Every row comes from one small tree of marks. The marks that hang from a mark follow it in brackets, in alphabetical order. Every link used is in the known rows. Which tree was each row made from?
Known rows:
pufopez(fabisad(datu tovok(kedaz) zogat)): [ -5 -11  10   2  -3  -5  -1   0  -2  -1  -1 -14  12 -15  16   7  -6   1
  35  -9   7  15  -7   1   0   5  -4  14  -2   2  -4 -35  -2  -7  -9  -4
  27   2  -5  15 -12  27   0  -3  10  -6  -3  26  19]
seda(tovok(goto kedaz)): [  2   0   3   0   5  -1  -7   1  16   4   4  17   1  -2 -19  -3  -5   5
  -5   1  24   1  -4   1  -3 -15   3  -7  13  -3   3  12  -4 -20   6   1
 -19   2   3  -4  -3   8   1   3   2 -10   3   1  -4]
maname(tovok(goto refa)): [  3   3 -12  -1  -6   2   2   1 -10   5  -6   6   0  17   9  -1   1 -14
 -14  19   8 -11  -2   4   3  19  -6 -12 -12  -8  -1  14   7   4  11  -3
  -4  -4   8 -19  10   2  11   0 -10  14   4 -11  -6]
seda(tovok(goto kedaz maname refa)): [ -2  -5 -13 -12   7  -1  -4 -14   7  -3 -10  40  -7  -3 -25  10 -10   7
  10   3  11 -17   0  -2  14   5 -13  -2   7   2   1  24  -6   6   5  -1
 -21  12 -10  -1   0   9   1  -2  -5 -11   2   0 -10]
pufopez(fabisad): [  0  -6  17   6   1   1  -3   1   4  -6   8 -21   1  -1  21   0  15  -6
 -12  -9  -6   4   2   7  -1   3  18  -5  -3  12   5 -16  -3  15  -5   4
   0  -4  -3  -9  -7  10   7  -2   2  -5   0  -8   9]
nomi(goto): [ -2  19  21  10  -2   0   1   7   2  -2   9 -27  -5   1   3  -9  -7  -8
 -21 -11 -35   8 -17   8   1  -2  13 -13   0  -1  14  -3 -11   9  -2   1
   1  -1  -3  -2  -8  -5   3   1  -3   3  -9  -6   1]
refa(tovok(kedaz)): [ -7  -7  10   9  -3   5  -1   6  -5   0  11   8   1 -11 -22   6   6   1
 -23 -31  -1  -4   8  -1 -10 -17   6   0  -4  -3  -4  -1  10  -5  -5  -7
  -6   6  -2 -11   1   0   4  -2  -4 -13  -7   7   1]
maname(tovok(goto kedaz)): [ -5  -8   0   4  -5   3  -4   1   0   9   3  26   4  16   6  -2   0  -1
 -15  26  22   3   3   4  -4   5   3 -15   9  -9   3  14   8 -14   9  -5
 -10   4   8 -19  12   0   0  -2  -5  11  -4  -2   2]
nuzaniv(fabisad kedaz): [ -6   4  10   4  -5   6  -5   9   4 -14   8 -29  -5  -3  14 -24  17   0
 -28 -14   1  -9  -1   2 -10  -3  14  -5  -1  23   1  10  -1  15   2  -3
  -7   2  -4  -9  -7 -25  -4 -11   2   0   2 -19   3]
seda(tovok(goto)): [ 11  11  10  -5   2  -4  -9   4  15   0   4 -10  -2   0 -13  -9   1  -2
 -10   2   6   6   0  -2  -6 -12   6 -10   7  -4   0   6  -2  -6   5   1
 -14  -1   7  -7   1   0   9   3  -1  -7   6   0  -9]
zogat(fabisad(tovok) seda): [ 26  18  19   6   1  -5 -17   0  -7  12   8 -34  10  -7  13  -4  26  -1
  -4   3  -8  11  -7  -1   7  -2   9  15   0  -7   1 -15   7   0  -4  21
  27 -17  10   9 -15 -27 -11  29  -7  -3  -5   8 -13]
tovok(goto(nomi) kedaz maname refa): [-18 -10 -30 -14   8   7  23  -9  -6   2 -10  43  -8   8 -12  12 -30   5
   3   8   5 -23   2  -3   6  18  -7  -2  -2   8   9  31  -9   6   1  -9
 -15  12  -7   5  19  12  -1  -7  -3  12   2 -15   3]
seda(tovok): [  2  19  15   5  -1  -7  -7   6  12   1   8 -15  -4  -2 -12  -5  11  -1
 -12 -18 -14   9   1  -2 -15 -21   8 -10   6  -6   1  -4   1   5  -2   0
  -7   0   6  -4  -8   1   2   2  -2 -18   2   4  -2]
maname(tovok(goto kedaz refa)): [ -4  -7 -16  -2  -3   4   2  -1 -12  10  -7  37   4  16   4   3  -1  -5
  -9  23  22 -20  -1   6   6  16  -8  -8  -5  -8   2  22   5  -8  11  -4
 -10  -2   3 -21  12   7   7  -2  -5  12  -2  -7   1]
refa(tovok(goto kedaz)): [ -2 -14   2   1  -2   7  -6   2   0   1   5  11   3  -7 -28   0  -6   5
 -17 -12  21  -5   3   1  -5 -11   7  -1  -3  -4  -4  14   3 -17  -1  -4
 -12   0   1 -14   5   1   7  -5  -3  -7  -3   3  -7]
maname(tovok(kedaz)): [-12   0   7   8  -7   1   0   8  -4  10   6  23   2  16   8   6  11  -2
 -18   7   1   5   3   6 -10  -3   5 -14   5  -8   0   3   8  -3  -1  -4
  -6   7   9 -22  10  -1  -5  -2  -4   1 -10   1   7]
kimol(maname(tovok(kedaz refa))): [ -7  -1 -13   7  -5   1   7   4   1   1  -5  42   5  17   0  15   6 -11
 -12   2  -4 -16  13   4   4  -4  -6  -7  -2  -1  -3  14  13 -10  15  -2
  -8 -17   2 -13   3  -1 -15  -3 -12   4  -5   1   3]
kimol(maname(tovok(goto(nomi)))): [  0  -5 -18   2  -3   0  20  12  14   1  -4  17   0  29  -1   5 -20 -11
 -15  23  -5   7  10   2  -8 -13   6 -19   0  -5   3  19  10 -23  11  -5
  -6 -17  20 -10  20   0  -9  -6  -7  17   1  -3   2]
tovok(kedaz): [-11   8  10   3  -3   3   0   7   1   5  11   8   0  -2   2   3   7   3
 -21 -11  -1  -2   0   1  -7  -7   8  -8   6  -1   5   7  -5  -3  -4   0
  -8   7  -1 -10   0   0  -5   1   1  -2  -4  -6   4]
nuzaniv(kedaz): [  0  11   8   6  -5   3   5   7   2  -8  12 -23  -8  -4   1 -18  15  -1
 -25 -14 -10  -7   2   5 -11  -9  12  -8   5   7   7   4   3  16  -2  -1
  -6  12   2   5   0  -4 -31   1   1   1   4 -13  -5]
seda(tovok(goto(nomi) maname) zogat): [ -1  -5 -21  -9   8  -3  12 -10   0   0  -8   4 -22   8 -20   5 -23  18
  31  10 -10  10   2 -10  -1  -9   0  -9  15   1   0   8  -9   1  -2 -10
 -29  15   3  16  10  -4   1  -7   4  -2   8  -7   0]
maname(tovok(goto(nomi))): [ -7  -3 -16   0  -4   1  19  11  -2  11   2   4  -2  28  10   1 -16  -6
 -13  23   0   7   1  -1 -12  -1   5 -21  -3  -9   7   7   2  -7   4  -9
  -5   5  18 -12  23   4   4  -4  -2  15   1  -6   8]
pufopez(fabisad(tovok(kedaz refa) zogat)): [ -4 -18  -8   5   5   3   0  -8 -11   0  -8   2  14 -10  15  11   7  -3
  40  -8  11 -12  -5   0   7  17  -2  15 -12  -1  -3 -38   0   4  -3  10
  19 -11 -14  23 -20  25 -10  -3   9  -5  -2   1  12]
refa(tovok(goto kedaz maname)): [-10 -17  -1  -8   1   5  -6  -9   7  -3   0  29  -4 -11 -28   5 -13   7
 -13  -8   4  -4  10   0   1  -3   1   0   3   0  -5  14   4   2  -4  -5
 -11  13  -4 -10  10  -1   7  -7  -5  -5  -2   0  -9]
pufopez(fabisad(tovok)): [  1  -4  20   5  -1  -5 -11   0  -3  -7   5 -35   2  -9  24   3  12  -8
   2 -14  -8  14  -2   8   2   2  18   1  -3  -1   0 -32   3  13  -5   6
  13  -7   1   2 -16   5  -1  -2   4  -3  -4   5   7]
fabisad(zogat): [ -3  12  11   7  -3   5   4  10   3  -1   4 -22  -2  -3  11  -7   9  -1
  -1  -8 -18   9   4  -2 -13  -3  -4  -3  -2  -4   1 -13  -7   9  -6  10
  15   5  -5   9  -2   8   0  -1   6   2   2 -15  -1]
pufopez(fabisad(tovok zogat)): [ -2  -9  16   5   3  -2  -7   0   0  -3   0 -34   6 -13  22   1   7  -6
  27  -7 -10  17  -2   1  -2   5   7   7  -5  -2  -5 -50   1   6  -9  13
  23 -10  -4  20 -19  16  -5  -3  11  -3  -2   0   6]
zogat(seda): [ 11  11  15   6  -4   1  -5   5   2  13  13 -19   3   0   9  -6  15  -6
 -39   1 -14   5   2   0  -1   0  10   2   3   4   1  15   0   7  -4  13
  10   0   7  -3  -2  -6   3  13  -9  -5  -3  -2  -7]
seda(tovok(goto maname refa)): [  5   7  -9 -13   5  -5  -2 -14   9  -7 -11  13  -9  -2 -20  -2  -5  -2
   0   2  -6 -11   4  -2  12  11 -10  -3   2  -1  -1  18  -3  19   6   0
 -14   6  -5  -3   0   4   9  -4  -7  -8   8  -5 -15]
seda(zogat(fabisad)): [ 14   9  10   5   4   2  -8  -1 -14   2   6 -23 -11  -2  10  -8  24  12
  22   3  -6   7   3  -4   2  -9   4   1   0   1   0 -21  -5   4  -5  -1
 -12  -6  -4   6  -4 -30 -13  19   7   2  -2 -17  -4]
maname(tovok(goto(nomi) kedaz refa)): [-12 -10 -34  -4   0   5  24   4 -12  15  -4  39   2  30   1  10 -20  -4
   3  23  23 -19  -1   2  -1  15  -6  -9  -7  -8   9  21   7 -17   8 -14
 -14  -3   8  -9  20  13   3  -6  -4   9  -1  -6  13]
nuzaniv(fabisad(datu zogat) kedaz): [ -4   4   6  -1  -8   6   2   9  10 -10   3 -40   0  -8  14 -29   3   2
  -3 -10  -2   1  -6   0 -11  -1  -7   7  -3  20  -4   3  -3   9  -2 -12
  12   6  -7   7  -2  -4   5 -15  14   1   7  -1   8]

Write each row's tree:
[ 22  17  -6   3   6  -4  -2  -6 -14   1  -4 -13 -10   0  -9  -2  24   6
  42  -5  -1  -8  -3  -9  11  -8  -7   2  -4  -1  -5 -21  -3   5   2  -3
 -22 -14  -4  16 -13 -23  -3  18   0 -15   5 -10  -7]
seda(tovok(refa) zogat(fabisad))
[ -5  19 -13 -11  -3  -7   2  -9  -8 -10 -13 -17  -7 -15   0   5  -8  -6
  22 -10 -32   2  -4  -6   3  19 -27  16 -10  -7  -4 -13  -5  23  -7  -1
  35  12 -12  17  -5   9   8 -12   4   3   5  18  -2]
fabisad(datu tovok(maname refa) zogat)
[ 33  11   1  -5   7  -8 -12  -6  -2  -1  -3 -23  -6  -2 -12 -11   5  12
  36  12  14  14  -7  -6   6 -13  -9   3   4   1  -3  -8  -5 -20   5 -11
 -17  -2   3   2  -1 -17   6  17   8  -6   8  12  -8]
seda(tovok(goto) zogat(fabisad(datu)))
[  0  16   6  -4  -8  -8 -10   6  -3 -17   5 -51  -4 -18  14 -24   6  -2
 -15 -14   2   3  -9   2  -9  -2   8   9  -1  14  -1  -2   2   8  -1 -11
  14   8   2  -2 -11 -21   0 -15  12   5   6  19   7]
nuzaniv(fabisad(datu tovok) kedaz)
[-19 -24 -21  -9   3   5  15  -1   2  -1   2  33  -6   1 -31  12 -31  10
  -7 -10   2  -9   7  -4  -5  -6   1  -1   4   1   0  17   1  -7  -9 -13
 -16  13  -3   2  21   4   1  -9  -2   1  -1   1   3]
refa(tovok(goto(nomi) kedaz maname))
[-10  -6 -15  -9   3   5  -1  -9  -1  -5 -10  37  -5  -3  -4   6 -11   6
  -6   8  12 -25  -1   1  13  20 -11  -1  -2   3   4  27  -7   8   2   2
 -14  10 -15  -6   9   4   2  -7  -9  10   0 -14  -6]
tovok(goto kedaz maname refa)
[ -2 -13  -6   8  -5   3  -3   5  14  -1  -2  40  10  17  -4   8  -6  -3
 -16  23  13  -1  12   4   0 -14   3 -14   4   0  -4  22   8 -28  17   0
 -11 -15  12 -18  11  -5 -14  -3  -9  13  -5  -3  -3]
kimol(maname(tovok(goto kedaz)))
[-13  12   6 -10  -7 -10 -10  -8   2 -23   0 -34  -9 -16  11 -19  -4   3
 -11 -11 -14   1 -10   2  -3   6   4  10   3  15  -2   1   0  24  -6 -11
  15  20  -7  -2  -4 -24   0 -21  10   2   5  17   4]
nuzaniv(fabisad(datu tovok(maname)) kedaz)
[  2 -14 -21   3  -3   3   4   2   2   0 -12  45  11  18   1  10  -4  -7
  -9  23  16 -18   9   6  11   3  -9  -9  -4  -3  -1  27   9 -21  24  -2
 -10 -19   4 -16   8   1  -9  -5 -14  14  -1  -6  -5]
kimol(maname(tovok(goto kedaz refa)))
[ 17  22   5   0   2 -10 -13  -1 -22  -2   2 -45  -9 -13  12  -2  16   5
  31  -3  -8  19  -7  -6   0  -8   1  14  -5  -7  -2 -32  -4  -4  -4 -10
  13  -4   2   9  -8 -29  -2  12   5   8   0  18   2]
seda(zogat(fabisad(datu tovok)))
[ 22  20  -5   0   2  -7   8   1   2  14  -4 -15  10  -7 -14  -5   4  -9
   7  -4 -14   7  -3  -8   2   5 -28  17  -6  -2  -4  16   1  -2   0   2
  24  -1   2  15  -6  19  16  12  -5 -24   6  25  -3]
fabisad(datu zogat(seda(tovok(refa))))
[-10  -9 -15 -12   3   4  16  -3   6  -5  -2   7 -12   2 -24   7 -24   1
 -13  -9 -15   0  10  -3  -4  -5   3  -4  -6  -1   1  13   1   8  -8 -10
 -10   8   0  -1  21   3   9  -8  -6   3   3  -2  -4]
refa(tovok(goto(nomi) maname))
[ 10   0  15  -1   4  -4 -13 -12  -1   9   1   9   6  -9   4  12  13  13
   4   5  -7   5  -4   0  16   3   2  18  16  -3   1  -5   5   4 -10  19
  17  -4   0  14  -7 -28 -21  28  -3  -7  -9   6 -10]
zogat(fabisad(tovok(kedaz maname)) seda)
[  3  -4  17   0   1  -1   8   4   6  -3   2 -30   6  -9  23  -3  -1  -5
  15  -9 -13  15  -1   4  -6   7  -4   5 -10  10  -2 -21  -4   8  -6  -9
  22   2  -4   4  -2  27  15  -4   7  -4   4   8  13]
pufopez(fabisad(datu zogat))
[-17 -14   5   0  -2   3   1  -4   2  -5   6  22  -8 -10 -22   9  -5   6
 -19 -28 -15  -2  14   0  -2 -10   4  -1   3  -3  -3   5   8  18 -11  -9
 -10  17  -7 -10  10  -5   4  -6  -7 -11  -6   3  -4]
refa(tovok(kedaz maname))
[  0   0 -12  -6   2   8   1   1  -7   2  -6  23   2   0  -4   0   0   3
  -8   5  22 -25  -3   2   7  14  -4   1 -10   1   5  24  -5 -10   8   1
 -12  -2  -7  -7   3   4   1   2  -4   4   1 -12  -3]
tovok(goto kedaz refa)
[  9 -21  17   9   5   0  -6  -2  -3  12   2  -7  19  -9  17   8   9   2
  21   3   5  12  -6   4   4   9   4  21   4   5  -4 -25   5 -12 -11  25
  29 -10  -2  25 -18  14  -7  13   6 -13  -9   9   8]
pufopez(fabisad(tovok(kedaz) zogat(seda)))
[ 17  11  15  10   1  -1  -3   2  15  13   7 -15   7  -2 -11  -5  11  -1
   0  -3 -15  17   2  -7  -9 -11  -5   6   9  -8  -4  -2   3  -3  -5  20
  15  -6   7  18  -7  11   2  15  -1 -21   1   4  -9]
fabisad(zogat(seda(tovok)))
[  9   1 -15  -2  -2  -2   4   0   5  -4 -12  23   5  18   3   5   0 -16
 -17  21   1 -14  11   4   9   3  -8 -13 -11  -6  -4  25   9  -8  23   0
  -3 -23   6 -17   9  -3  -4  -4 -15  15   3  -5  -9]
kimol(maname(tovok(goto refa)))
[-12   1 -11   2   1   4  -8   5 -11  -3  -7  -1   7 -12  12   0   5   0
  25  -6  11 -14  -6  -7   4  11  -9  15 -10   4  -6 -17  -6  -3   0   9
  14 -13 -14  13 -19  -5  14 -13  12   0  -3  -4  12]
nuzaniv(fabisad(tovok(kedaz refa) zogat))
[  2   3  12   0   0  -7   0  -1   0  -6  -2 -42   8 -14  22   1   2  -7
  26  -8 -12  26  -5  -1  -6   8  -2  11  -7   0  -4 -38   0   3  -8  -3
  36   1  -5  12 -14  20   4  -2  14  -3   4  23  12]
pufopez(fabisad(datu tovok zogat))
[  8  12  -3  -1   4  -1  -7  -2 -15   0  -5   6   8 -11   4   8  18   3
  20  -6  17 -16  -7   1  10   6  -3  10  -9  -6  -1 -24  -1  -3   0   4
   8 -13  -4   7 -15 -13 -16  15   3  -2  -6   2   0]
zogat(fabisad(tovok(kedaz refa)))
[ 13 -11  20   8   1  -3  -5  -5  -1   8   2 -35  17 -11  21   2   8  -7
  16   4 -12  19  -2   3   4   8   5  21  -1  -1  -3 -32   4   1 -10  26
  38 -12   2  25 -19  13  -4  15   2  -5  -3   8   1]
pufopez(fabisad(tovok zogat(seda)))
[ 12   5   0   1   6  -4  -9  -1   1  -2  -2 -13 -12   0 -14 -10   1   9
  19   6   8  11   1  -7  -2 -14   7  -6  10  -3  -5   2  -6 -10   6   3
 -24   3   0   4  -5 -14  10   0   5  -3   8  -7  -8]
seda(tovok(goto) zogat)
[-13  -8   1  -6   3   3  -5  -6   7  -2  -2  26  -4   0  -4   4 -12  10
 -12  11   3  -7   0   3   5   3   4  -6  10   6   5  22 -10   3  -2   3
 -13  14  -6  -9  11  -1   1  -3  -3   9  -3 -12  -6]
tovok(goto kedaz maname)
[-20 -15 -18  -9   7   5  15  -2   5   2  -3  31  -8   9  -7  10 -30  10
  -8  11   2  -7   2   2   1   5   2  -8   7   3  10  18 -11  -3  -7  -8
 -14  16  -1   3  20   7  -6  -7   2  10   1 -14   4]
tovok(goto(nomi) kedaz maname)
